Each row was made from one small tree. The marks that hang from a mark follow it in brackets, in alphabetical order. Every link used is in the known rows. Write each row's tree.
Known rows:
gumuge[zupuv[kedi]]: .21 -.19 .23 .04 -.33 .47 -.10 .21 .16 .01 -.24 .09 .33 .14 -.08 -.24
 .15 .04 -.24 -.01 -.16 -.03 -.15 .24 .08 .01 -.01 .19 .15 .18 -.21 .15
 .05 -.08 .22 .07 -.27 -.09 -.14 .16 -.29 -.02 .30 .00 -.22 .25 -.03
 -.06 .01
gumuge[fizo[logi]]: -.07 -.13 .17 -.04 -.07 .43 -.15 .12 .05 .10 -.11 .15 .10 .39 -.17 .02
 .03 -.03 -.12 -.46 .00 -.18 .03 .28 .18 .02 .04 .06 .10 .12 -.37 -.08
 -.13 -.02 .13 .03 -.10 -.16 .05 .25 -.22 -.17 .24 .05 -.26 -.05 -.11
 -.04 -.17
gumuge[fizo[logi] zupuv[kedi[todida]]]: .01 -.29 -.02 -.07 -.08 .39 -.11 .08 .12 -.03 -.21 .14 .23 .34 -.19 -.36
 .11 -.04 -.03 -.32 .13 .04 .00 .12 -.12 -.01 -.04 .17 .12 -.04 -.34 .07
 .08 .13 .04 .24 -.06 -.09 -.01 .25 -.31 -.24 .11 .18 -.21 .06 -.05 -.06
 -.07
kedi[zupuv[fizo]]: .02 -.14 .29 -.01 -.38 .33 .04 -.10 .07 .17 -.13 -.01 .08 .33 -.19 -.18
 .10 .00 -.22 .05 .09 -.14 .04 .39 .22 .22 -.04 .26 .16 .26 -.23 -.01
 .03 -.09 .23 .01 -.18 -.19 -.02 .02 -.10 .16 .15 -.10 -.11 .18 -.11
 -.08 .03
gumuge[zupuv[fizo[logi] kedi[todida]]]: -.02 -.27 .00 -.20 -.24 .43 .01 .04 .17 .09 -.15 .06 .25 .25 -.18 -.31
 .06 -.07 -.07 -.15 .10 .10 -.08 .22 -.11 .07 -.13 .20 .05 .02 -.37 -.02
 .21 .21 .06 .24 -.08 -.07 -.05 .10 -.32 -.13 .05 .11 .02 .22 -.15 -.03
 -.07
fizo[gumuge[zupuv[kedi[todida]]] logi]: .11 -.14 -.06 .06 -.19 .27 -.03 -.03 .12 -.03 -.21 .03 .21 .15 -.03 -.27
 .25 .08 -.02 -.41 .08 -.04 .04 .03 -.14 .24 .05 .33 -.09 -.02 -.22 .43
 .17 -.03 .13 .21 -.15 -.09 .01 .17 -.43 -.22 .17 .15 -.14 .20 -.32 -.08
 -.06
gumuge[fizo[logi] zupuv[kedi]]: -.02 -.24 .15 -.02 -.11 .47 -.16 .19 .10 .06 -.18 .26 .24 .41 -.13 -.21
 .08 -.05 -.04 -.28 .01 -.03 -.02 .16 -.05 -.03 -.05 .04 .08 -.11 -.28
 -.03 .02 .06 .07 .12 -.16 .02 -.08 .32 -.17 -.24 .22 .11 -.20 -.04 -.06
 -.02 -.11
zupuv[fizo[gumuge] kedi]: .18 -.17 .33 .08 -.35 .56 -.10 .29 .05 .38 -.15 .07 .02 .47 -.15 -.07
 .03 -.17 .03 -.13 -.09 -.03 -.11 .22 -.02 .23 -.13 .34 .18 -.02 -.07
 .20 .23 -.11 .24 .12 -.35 -.02 -.01 -.04 -.12 .02 .19 -.02 -.17 .21
 -.12 -.09 -.07
fizo[gumuge zupuv[kedi[todida]]]: .24 -.22 .07 .02 -.17 .35 -.06 .04 .00 .12 -.21 -.13 .16 .17 -.10 -.27
 .26 .11 .09 -.29 -.06 -.16 -.02 .17 -.16 .25 .10 .54 .09 .07 .01 .53
 .30 -.20 .18 .09 -.26 -.18 -.02 -.04 -.36 -.17 .23 .21 -.33 .27 -.26
 -.07 -.06
kedi[todida zupuv]: .19 -.11 .07 -.01 -.33 .13 .03 -.21 .09 -.06 -.18 -.13 .13 .04 -.23 -.33
 .24 .15 -.31 -.20 .15 -.19 .06 .31 .13 .16 .15 .43 .12 .45 -.33 .32 .05
 -.11 .23 .10 -.12 -.38 -.02 -.01 -.37 .12 .09 -.02 -.24 .29 -.19 -.13
 .11
logi[fizo[zupuv] gumuge kedi[todida]]: -.07 -.09 .19 -.12 -.11 .60 -.04 .04 .03 -.08 -.08 -.16 .07 -.07 .14
 -.39 .24 .29 -.09 -.07 -.03 -.06 .02 .33 .05 -.05 .05 .31 .02 .09 -.08
 .28 .19 .01 .04 -.05 .14 -.41 -.03 -.01 -.14 -.06 .08 .37 -.47 .22 -.11
 .08 -.29
zupuv[fizo]: .08 -.13 .31 -.04 -.34 .53 -.10 .15 .10 .25 -.13 .07 .13 .31 -.23 -.01
 -.01 -.06 -.23 -.11 -.03 -.12 -.13 .41 .22 .10 -.11 .20 .20 .20 -.27
 -.06 .00 -.04 .21 .06 -.20 -.21 .05 .01 -.21 .12 .22 -.05 -.14 .25 -.08
 -.11 -.06
fizo[logi]: -.04 -.08 .13 -.01 -.16 .42 -.06 .04 .10 .07 -.12 .01 .16 .13 -.11 .03
 .11 .04 -.19 -.43 -.07 -.19 .07 .29 .30 .03 .09 .13 .01 .28 -.40 .09
 -.05 -.14 .18 .02 -.09 -.25 -.02 .18 -.36 -.01 .31 -.01 -.15 .16 -.26
 .01 -.10
zupuv[kedi]: .23 -.12 .27 .03 -.34 .56 -.11 .32 .08 .20 -.20 .02 .21 .14 -.19 -.14
 .05 -.07 -.20 -.16 -.22 -.03 -.12 .32 .11 -.03 .04 .30 .23 .25 -.21 .15
 .10 -.19 .23 .02 -.27 -.16 -.15 .00 -.28 .05 .27 -.09 -.30 .30 -.02
 -.01 -.01
kedi[todida zupuv[fizo[logi[gumuge]]]]: -.12 .00 .03 -.02 -.17 .38 .15 -.25 .01 -.08 .07 -.03 -.07 .23 -.14 -.31
 .14 .04 -.16 -.30 .37 -.15 .25 .17 .06 .27 -.02 .32 -.06 .20 -.29 .20
 .19 .12 .11 .04 .09 -.32 .05 .05 -.28 .00 .00 .08 -.05 .25 -.36 .02 .05
gumuge[zupuv[fizo kedi]]: .11 -.27 .28 -.04 -.40 .59 -.08 .23 .16 .19 -.20 .18 .29 .32 -.12 -.19
 .02 -.09 -.13 .11 -.07 .07 -.19 .30 .05 .09 -.17 .16 .21 .01 -.17 -.05
 .14 .09 .20 .15 -.24 -.02 -.08 .10 -.15 .02 .19 .01 -.09 .24 -.01 -.09
 -.03
logi[fizo]: .08 -.19 .33 .04 -.31 .51 -.17 .13 .11 .16 -.11 -.02 .15 .22 -.11 -.01
 .03 .06 -.23 -.17 -.17 -.07 -.08 .44 .24 -.06 -.05 .18 .19 .20 -.30
 -.08 -.07 -.11 .16 -.06 -.15 -.25 .00 .15 -.19 .14 .14 .09 -.37 .06 .04
 -.03 -.18
fizo[logi[kedi]]: -.10 -.01 .13 -.16 -.18 .47 -.09 .15 .04 .10 -.24 -.09 .18 -.04 .02 -.08
 .16 .10 -.14 -.29 -.12 -.06 .04 .30 .31 -.12 .10 .13 -.02 .25 -.38 .11
 .00 -.10 .21 .04 -.01 -.33 -.12 .01 -.20 -.01 .28 -.05 -.23 .20 -.25
 .08 -.23

Which tree is each row?
.00 .02 -.03 -.07 -.16 .26 -.03 .00 .04 .06 -.23 -.16 .08 -.03 .04 -.18
 .27 .13 -.02 -.45 .07 -.12 .10 .14 .10 .09 .11 .37 -.09 .18 -.29 .45
 .10 -.11 .18 .16 -.01 -.38 -.02 -.04 -.34 -.12 .17 .06 -.28 .25 -.38
 -.04 -.19 -> fizo[gumuge logi[kedi[todida]]]
-.15 .04 .23 .03 -.13 .67 .02 .11 .03 .06 .08 .13 -.02 .26 -.08 .03 -.01
 -.08 -.15 -.35 .08 -.16 .09 .25 .18 .15 -.07 .09 -.05 .11 -.23 .06 .13
 .07 .14 -.05 .01 -.17 .05 .11 -.22 -.01 .23 .05 -.05 .19 -.28 .09 -.07 -> zupuv[fizo[logi[gumuge]]]
.20 -.15 .16 -.01 -.37 .44 -.03 .22 .04 .33 -.12 -.04 .03 .36 -.21 -.23
 .08 -.15 .02 -.24 .01 .05 -.10 .22 -.13 .25 -.11 .48 .21 .06 -.08 .30
 .31 -.04 .21 .23 -.27 -.10 .03 -.12 -.25 .01 .06 .08 -.21 .26 -.12 -.13
 -.01 -> zupuv[fizo[gumuge] kedi[todida]]
.14 -.09 .33 .13 -.19 .63 -.13 .30 .01 -.12 -.12 .32 .15 .39 -.03 -.32
 .11 -.05 -.14 -.11 .02 -.10 -.11 .10 -.07 .06 -.06 .08 .14 -.11 -.06
 .20 .10 .09 .15 .03 -.18 -.03 .02 .26 -.20 -.15 .30 .16 -.35 .10 .02
 -.08 .02 -> logi[gumuge[fizo zupuv[kedi]]]
-.15 -.13 -.02 -.21 -.10 .30 -.09 -.04 .10 -.11 -.31 .05 .23 .14 .04
 -.42 .25 .16 -.11 -.25 .19 -.06 -.01 .17 .08 -.07 .03 .04 .01 .04 -.45
 .04 -.08 .17 .06 .24 .13 -.30 -.02 .20 -.27 -.25 .13 .16 -.25 .06 -.12
 -.10 -.24 -> gumuge[fizo[logi[kedi[todida]]] zupuv]
.09 -.15 .08 .11 -.20 .39 -.05 .06 .09 .06 -.19 .14 .25 .25 .05 -.14 .21
 .06 -.01 -.30 -.02 -.08 .03 .04 -.03 .20 .05 .22 -.09 -.04 -.15 .31 .13
 -.09 .18 .09 -.24 -.02 -.06 .24 -.28 -.21 .29 .06 -.13 .14 -.33 -.01
 -.06 -> fizo[gumuge[zupuv[kedi]] logi]
.16 -.25 .30 .01 -.24 .48 -.21 .27 .10 .04 -.27 .26 .27 .42 -.13 -.29
 .09 -.03 -.14 -.06 -.09 -.06 -.16 .23 -.03 .01 -.06 .09 .26 -.05 -.20
 -.01 .00 .02 .15 .10 -.28 -.03 -.08 .25 -.18 -.13 .24 .09 -.32 .05 .11
 -.15 -.08 -> gumuge[fizo zupuv[kedi]]
.26 -.05 .09 .08 -.27 .51 -.02 .15 .07 -.21 -.13 .11 .25 -.01 -.06 -.43
 .22 .06 -.28 -.17 .07 -.04 -.06 .11 -.08 .09 .01 .31 .07 .11 -.16 .48
 .21 .05 .14 .09 -.09 -.18 -.01 .14 -.46 -.05 .18 .15 -.26 .39 -.14 -.05
 .07 -> logi[gumuge[zupuv[kedi[todida]]]]
.27 -.14 .23 .15 -.37 .41 -.09 .15 .09 .07 -.26 .12 .23 .22 .01 -.22 .21
 .07 -.10 -.13 -.09 -.09 -.07 .11 .00 .22 .04 .30 .05 .02 -.05 .39 .13
 -.15 .26 .07 -.34 -.03 -.06 .14 -.30 -.08 .31 .04 -.25 .21 -.14 -.10
 -.02 -> fizo[gumuge[zupuv[kedi]]]
.15 -.32 .18 .03 -.19 .42 -.09 .05 .00 .22 -.14 -.11 .11 .25 -.09 -.26
 .19 .12 .16 -.20 -.07 -.04 -.01 .25 -.16 .16 .03 .52 .12 -.02 .01 .31
 .27 -.17 .10 .04 -.20 -.16 -.03 .02 -.17 -.16 .01 .31 -.38 .12 -.11 .01
 -.20 -> logi[fizo[gumuge zupuv[kedi[todida]]]]
.13 -.11 .16 -.02 -.31 .61 .01 .17 .09 -.06 -.07 .13 .14 .19 -.10 -.39
 .11 -.02 -.19 -.01 .15 .04 -.12 .17 -.13 .15 -.16 .26 .10 -.02 -.12 .23
 .29 .20 .15 .16 -.06 -.10 .06 .05 -.34 -.02 .10 .17 -.13 .34 -.09 -.08
 .05 -> logi[gumuge[zupuv[fizo kedi[todida]]]]
.10 -.21 .19 .01 -.09 .66 -.03 .14 .00 .01 .02 -.05 .08 .11 -.09 -.35
 .12 .15 .01 -.16 -.07 .01 .02 .25 -.16 .02 .01 .42 .12 .02 .01 .26 .34
 .00 .02 -.06 -.02 -.22 -.04 .05 -.24 -.10 .05 .41 -.44 .17 -.05 .09
 -.13 -> logi[fizo[zupuv[kedi[todida]]] gumuge]
-.03 -.06 .09 -.06 -.12 .69 .05 .23 .03 .11 .04 .04 .00 .22 -.17 -.21
 -.02 -.14 -.03 -.38 .11 .06 .05 .16 -.04 .08 -.09 .31 .05 .05 -.26 .18
 .33 .15 .07 .15 .00 -.14 .02 -.01 -.32 -.06 .03 .13 -.05 .29 -.22 .10
 .00 -> zupuv[fizo[logi[gumuge]] kedi[todida]]
-.05 .07 .36 .07 -.25 .74 -.08 .27 .02 .02 -.08 -.04 .06 .03 .13 -.19
 .12 .14 -.24 -.09 -.12 .00 -.04 .31 .21 -.11 -.06 .15 .09 .13 -.21 .12
 .04 -.05 .15 -.13 .03 -.36 -.06 .03 -.08 .12 .14 .12 -.49 .15 -.04 .05
 -.19 -> logi[fizo gumuge kedi]
-.04 -.09 .13 .02 .07 .71 .01 .15 -.04 -.05 -.01 .07 .11 .09 .00 -.11
 .16 .05 .05 -.31 -.11 -.13 .10 .13 .05 .06 .12 .23 -.09 .02 -.04 .31
 .29 -.06 .11 -.10 -.08 -.15 -.14 .11 -.25 -.25 .31 .17 -.15 .22 -.35
 .24 -.12 -> fizo[logi[gumuge] zupuv[kedi]]
-.22 -.14 .13 -.23 -.23 .51 .00 .02 .16 .05 -.25 .09 .23 .15 .09 -.17
 .15 .04 -.14 -.01 .02 -.02 -.05 .27 .23 -.01 -.09 -.01 -.07 .00 -.38
 -.08 .01 .14 .12 .16 .05 -.20 -.11 .10 -.10 -.09 .22 .00 .01 .16 -.20
 -.01 -.25 -> gumuge[zupuv[fizo[logi[kedi]]]]
-.10 -.18 .13 -.03 -.08 .38 -.11 -.04 .10 -.07 -.18 .25 .21 .39 -.04
 -.13 .11 .06 -.14 -.30 .06 -.19 .04 .19 .16 .10 .00 -.04 .02 .00 -.35
 -.08 -.14 .09 .11 .08 -.08 -.11 .06 .38 -.27 -.24 .30 .13 -.16 -.05
 -.15 -.10 -.18 -> gumuge[fizo[logi] zupuv]
-.04 -.17 .32 -.01 -.18 .50 -.11 .03 .03 .20 -.20 -.13 .11 .14 .18 -.14
 .25 .25 .08 -.03 -.19 -.15 .03 .30 .15 .09 .04 .32 .00 -.03 -.02 .22
 .06 -.20 .17 -.08 -.12 -.28 -.06 .02 .02 -.11 .21 .24 -.43 .03 -.16 .03
 -.39 -> logi[fizo[gumuge zupuv] kedi]
.17 -.18 .18 -.14 -.37 .52 -.02 .24 .09 .27 -.13 -.04 .13 .27 -.32 -.24
 -.01 -.14 -.11 -.13 -.02 .08 -.17 .35 -.06 .04 -.13 .40 .31 .16 -.25
 .07 .25 .05 .16 .23 -.14 -.16 .00 -.11 -.27 .07 .03 .01 -.17 .30 .00
 -.08 .03 -> zupuv[fizo kedi[todida]]
-.06 -.25 .14 -.23 -.18 .46 -.10 -.01 .07 .08 -.23 -.28 .20 -.03 .05
 -.33 .25 .26 -.04 -.02 -.09 -.02 -.03 .41 .11 -.09 .06 .33 .13 .15 -.22
 .11 .10 -.05 .08 .02 .07 -.44 -.07 -.06 -.14 -.06 .05 .30 -.44 .16 -.05
 -.01 -.36 -> logi[fizo[zupuv] kedi[todida]]
.03 .11 .27 .03 -.28 .54 -.07 .14 .10 -.24 -.23 .07 .24 -.11 .22 -.30
 .29 .22 -.33 .00 -.03 -.12 -.06 .15 .22 .00 .05 .08 -.05 .12 -.20 .35
 .03 .02 .24 -.06 .02 -.31 -.05 .12 -.25 .00 .37 .05 -.33 .35 -.20 -.03
 -.12 -> logi[gumuge[zupuv] kedi]
-.17 -.13 .14 -.17 -.09 .42 -.11 .09 .06 -.05 -.29 .14 .22 .23 .11 -.27
 .18 .10 -.11 -.16 .03 -.11 -.01 .19 .19 -.08 .02 -.08 .00 -.04 -.38
 -.03 -.09 .07 .12 .10 .02 -.21 -.06 .25 -.09 -.22 .28 .09 -.25 .01 -.13
 -.03 -.28 -> gumuge[fizo[logi[kedi]] zupuv]
-.01 .02 .18 .01 -.27 .41 .04 -.07 -.01 -.11 -.08 -.22 .01 -.08 .03 -.50
 .26 .18 -.26 -.03 .12 .04 .13 .25 .08 -.02 .06 .34 .07 .24 -.21 .28 .09
 -.02 .13 -.04 .15 -.46 -.05 -.06 -.11 .13 -.07 .15 -.48 .21 -.11 .01
 -.08 -> logi[fizo gumuge kedi[todida zupuv]]
.18 -.17 .19 .09 -.27 .59 -.05 .13 .11 -.12 -.07 .06 .23 .12 -.02 -.41
 .10 .13 -.22 -.05 .04 .08 -.06 .16 -.15 .01 -.09 .24 .10 .03 -.14 .23
 .19 .11 .04 .04 .02 -.14 .01 .19 -.31 .00 .00 .28 -.37 .20 -.01 -.05
 -.05 -> logi[fizo gumuge[zupuv[kedi[todida]]]]
